Each row was made from one walk, in order. Every step used is in the known rows, and no mark comes twice. Write each row's walk.
In the rows, 128 means zero.
Known rows:
C > Z > V > R > X: [218 108 144 129 144 157 155 172 148 138  92 104  91 160  77  95 176 136
 157 131 101 146  89 146 125 161]
C > Z > V > N: [210  94 154 153 133 127 138 146 107 127 102 140 118 163 134 134 155 164
 169 123 143 144  77 147  83 134]
R > X > P > C > Z: [183 121 105 109 161 120 133 162 105 117  88 105 100 158  56 113 144  70
 124 142 117 125  95 124 119 118]
Z > V > N > X > P > C: [216 120 138 161 137 157 106 132  98 102 155 142 125 186  84 153 167 136
 170 130 161 130 108 112  83 113]
R > C > Z: [180 120 130  74 145 112 139 140 143 109  69 138 107 151 155 145 122 158
 141 129 131 147  89 152 123 112]
V > Z: [176 161 142 124 124 127 133 152 142 127  91 114 150 152 159 149 113 110
 129 128 121 151 122 126 121 135]
C > Z > V > N > X: [211  97 160 142 130 169 125 143 130 103 129 148 116 176 119 148 165 183
 180 134 142 156  80 137  75 143]
P > C > Z > V: [208  72 126 136 157 129 141 173 113 121 104 109  99 151 100 131 150 130
 171 144 116 160 102 138 124 123]
Z > V > R > X: [225 137 145 142 123 164 146 162 141 149 104 107 110 157  82 104 171 133
 152 117 109 140 115 142 125 157]
X > Z > V > R: [226 142 141 148 114 163 132 133 147 153 120 137 116 148 103 137 170 165
 166 119 137 120 139 137 129 121]
R > C > Z > V > N: [221  98 153 129 139 111 138 136 122 120  91 145 111 175 161 147 149 190
 163 115 151 142  77 159  82 124]
P > X > Z > V > N: [220 129 133 206  89 134 143 104 112 156 119 171 146 140 161 166 147 177
 163  98 163 117 103 144  80  92]
V > N > X > P > C > Z: [184 116 133 106 153 150 105 139 100  83 125 149 106 177  85 148 154 122
 155 148 151 132  82 107  90 109]
X > R: [164 116 115 104 114 144 152 152 134 131  79 118 147 130 155 135 134 123
 138 122 122 172  92 151 126 112]
V > N > X > R > C: [184 125 142  78 116 160 128 127 139  96 107 155 141 167 183 158 140 177
 147 109 151 179  79 155  88 108]
R > X: [185 152 131 128 124 141 139 151 126 138  90 116 130 142 108 122 132 108
 127 117 118 146 121 142 114 139]
V > N > X > R > C > Z: [177  95 143  63 137 150 134 139 142  85  93 151 125 171 177 150 145 184
 150 121 143 182  57 158  86 112]
N > C > Z: [165 112 130 124 141 127 134 149 125 161  53 119 113 139 124 153 112 129
 153 142 131 132  86 154 131 136]
C > Z > V: [201  92 134 137 135 131 150 156 131 123  94 119 113 150 121 129 149 153
 165 137 123 149  88 149 112 132]
C > Z: [167 116 129 102 139 129 138 151 132 120  77 128 112 139 128 136 130 137
 147 136 124 152  92 141 122 127]
X > R > V > N > C: [154 139 147 119 112 155 135 137  90 167  52 132 160 137 172 183 129 123
 154 115 139 158  70 162 122 128]
X > R > C: [173 120 113  78 124 125 152 141 145 117  70 124 140 143 181 145 123 147
 130 112 134 169  91 165 124 101]
R > X > N > C > Z: [190 130 133 109 157 133 133 173 113 179  66 100 112 136  95 119 134 107
 147 148  96 127  58 168 124 149]
N > X > P > C > Z > V: [199  87 114 129 158 150 123 152 129  83 135 120 104 174  65 138 164 129
 168 157 133 136  90 116 110 117]
V > N: [186 146 149 133 117 137 121 131 100 134  97 149 137 149 148 151 135 144
 148 110 149 140 105 136  93 120]
R > V > Z: [161 180 152 112 125 145 134 152 138 119  79 123 161 148 168 169 121 106
 139 132 116 158 110 124 138 142]
Z > V > N > C: [206 120 156 188 121 133 126 131  96 177  95 134 137 165 136 163 136 155
 169 116 157 124 102 157  93 140]
X > P > C > Z > V > N: [212  92 129 153 156 111 126 145  81 116 114 131 110 178  91 138 163 126
 162 136 149 119  83 126  89 113]

Write each row's walk:
[195  68 145 125 126 170 142 152 135 101 118 134 130 169 141 137 169 176
 175 130 133 187  53 156  78 134] => C > Z > V > N > X > R
[202  92 122 164 130 124 157 152 132 173  73 120 126 123 139 140 137 160
 183 145 108 116  28 174 124 124] => P > X > N > C > Z > V
[188 128 142  59 146 135 137 148 163 112  66 136  89 153 137 128 143 164
 151 134 123 140  87 147 146 124] => V > R > C > Z
[209 127 113 192  91 138 156 113 141 149 114 149 141 126 148 158 139 168
 158 109 144 121 114 148 111  88] => P > X > Z > V
[182 104 122  98 157 130 132 168 115 117  86 116  99 140 107 134 133 111
 152 149 115 158 102 126 132 113] => P > C > Z
[209  68 138 106 132 114 159 144 120 115  83 132 126 169 179 141 153 182
 158 112 143 173  52 178  83 113] => X > R > C > Z > V > N
[172 175 167 107 115 196 108 129 112 101 115 166 146 153 142 179 153 154
 166 123 143 162  96 121 101 135] => R > V > N > X
[222 128 153 200 115 134 117 112  93 191 108 147 138 161 133 178 139 166
 166 106 171 104 129 158  89 115] => X > Z > V > N > C
[203  92 146 142 106 179 138 141 129 112 133 134 148 168 148 147 166 173
 170 115 141 179  81 147  77 127] => Z > V > N > X > R
[224  82 153 140 152 167 114 160 108  97 141 134 101 178 101 146 164 160
 185 141 135 166  90 127  84 127] => P > C > Z > V > N > X
[233 136 152 204 122 139 125 122  89 202 112 130 132 168 105 155 147 140
 150 100 157 106 132 164  79 132] => R > X > Z > V > N > C
[187 151 155 125 115 176 108 129 120 108 127 158 133 160 134 159 145 161
 158 120 150 153 106 123  85 129] => V > N > X
[211 121 125 135 141 141 151 157 146 132  94 109  99 171  49  94 180 118
 146 134 115 109  79 136 121 153] => C > Z > V > R > X > P
[170 120 124  61 121 160 138 136 166  89  96 134 137 153 169 154 134 161
 143 122 135 181  90 157 115 103] => N > X > R > C
[211  94 107 147 163 117 143 166 107 123 105  98 102 170  49 109 160  89
 141 140 118 128  94 133 109 126] => R > X > P > C > Z > V
[166  90 123  46 137 153 144 147 169  81  85 131 117 157 163 145 138 167
 147 136 124 188  66 162 111 110] => N > X > R > C > Z
[192  83 139 159 143 124 144 152 126 164  72 112 113 150 116 148 132 147
 169 142 132 131  84 162 121 147] => N > C > Z > V
[227 133 149 182 107 140 123 117 100 154 134 157 137 161 135 158 157 171
 162 101 166 126 132 141  81 109] => X > Z > V > N
[214 130 139 155 111 178 122 125 147 119 151 146 132 159 109 159 160 178
 166 124 147 141 139 135  99 113] => N > X > Z > V
[175 116 119 130 132 123 147 148 133 169  52 130 127 108 148 146 121 142
 165 149 107 114  29 166 132 116] => P > X > N > C > Z
[219 126 134 222  95 132 137  99 101 192 101 159 146 139 157 182 131 174
 167 103 168  98 104 161  90  97] => P > X > Z > V > N > C
[177 121 134 105 156 129 128 162 117 170  62 114 117 128 122 139 129 133
 166 154 109 125  53 159 132 134] => X > N > C > Z
[215 121 154 169 114 139 131 136 101 140 116 141 139 162 140 145 153 162
 164 108 151 141 107 141  81 131] => Z > V > N
[148 157 144  79 116 185 139 156 162  89  96 118 172 150 175 168 136 117
 140 136 109 201  86 134 130 140] => N > X > R > V > Z
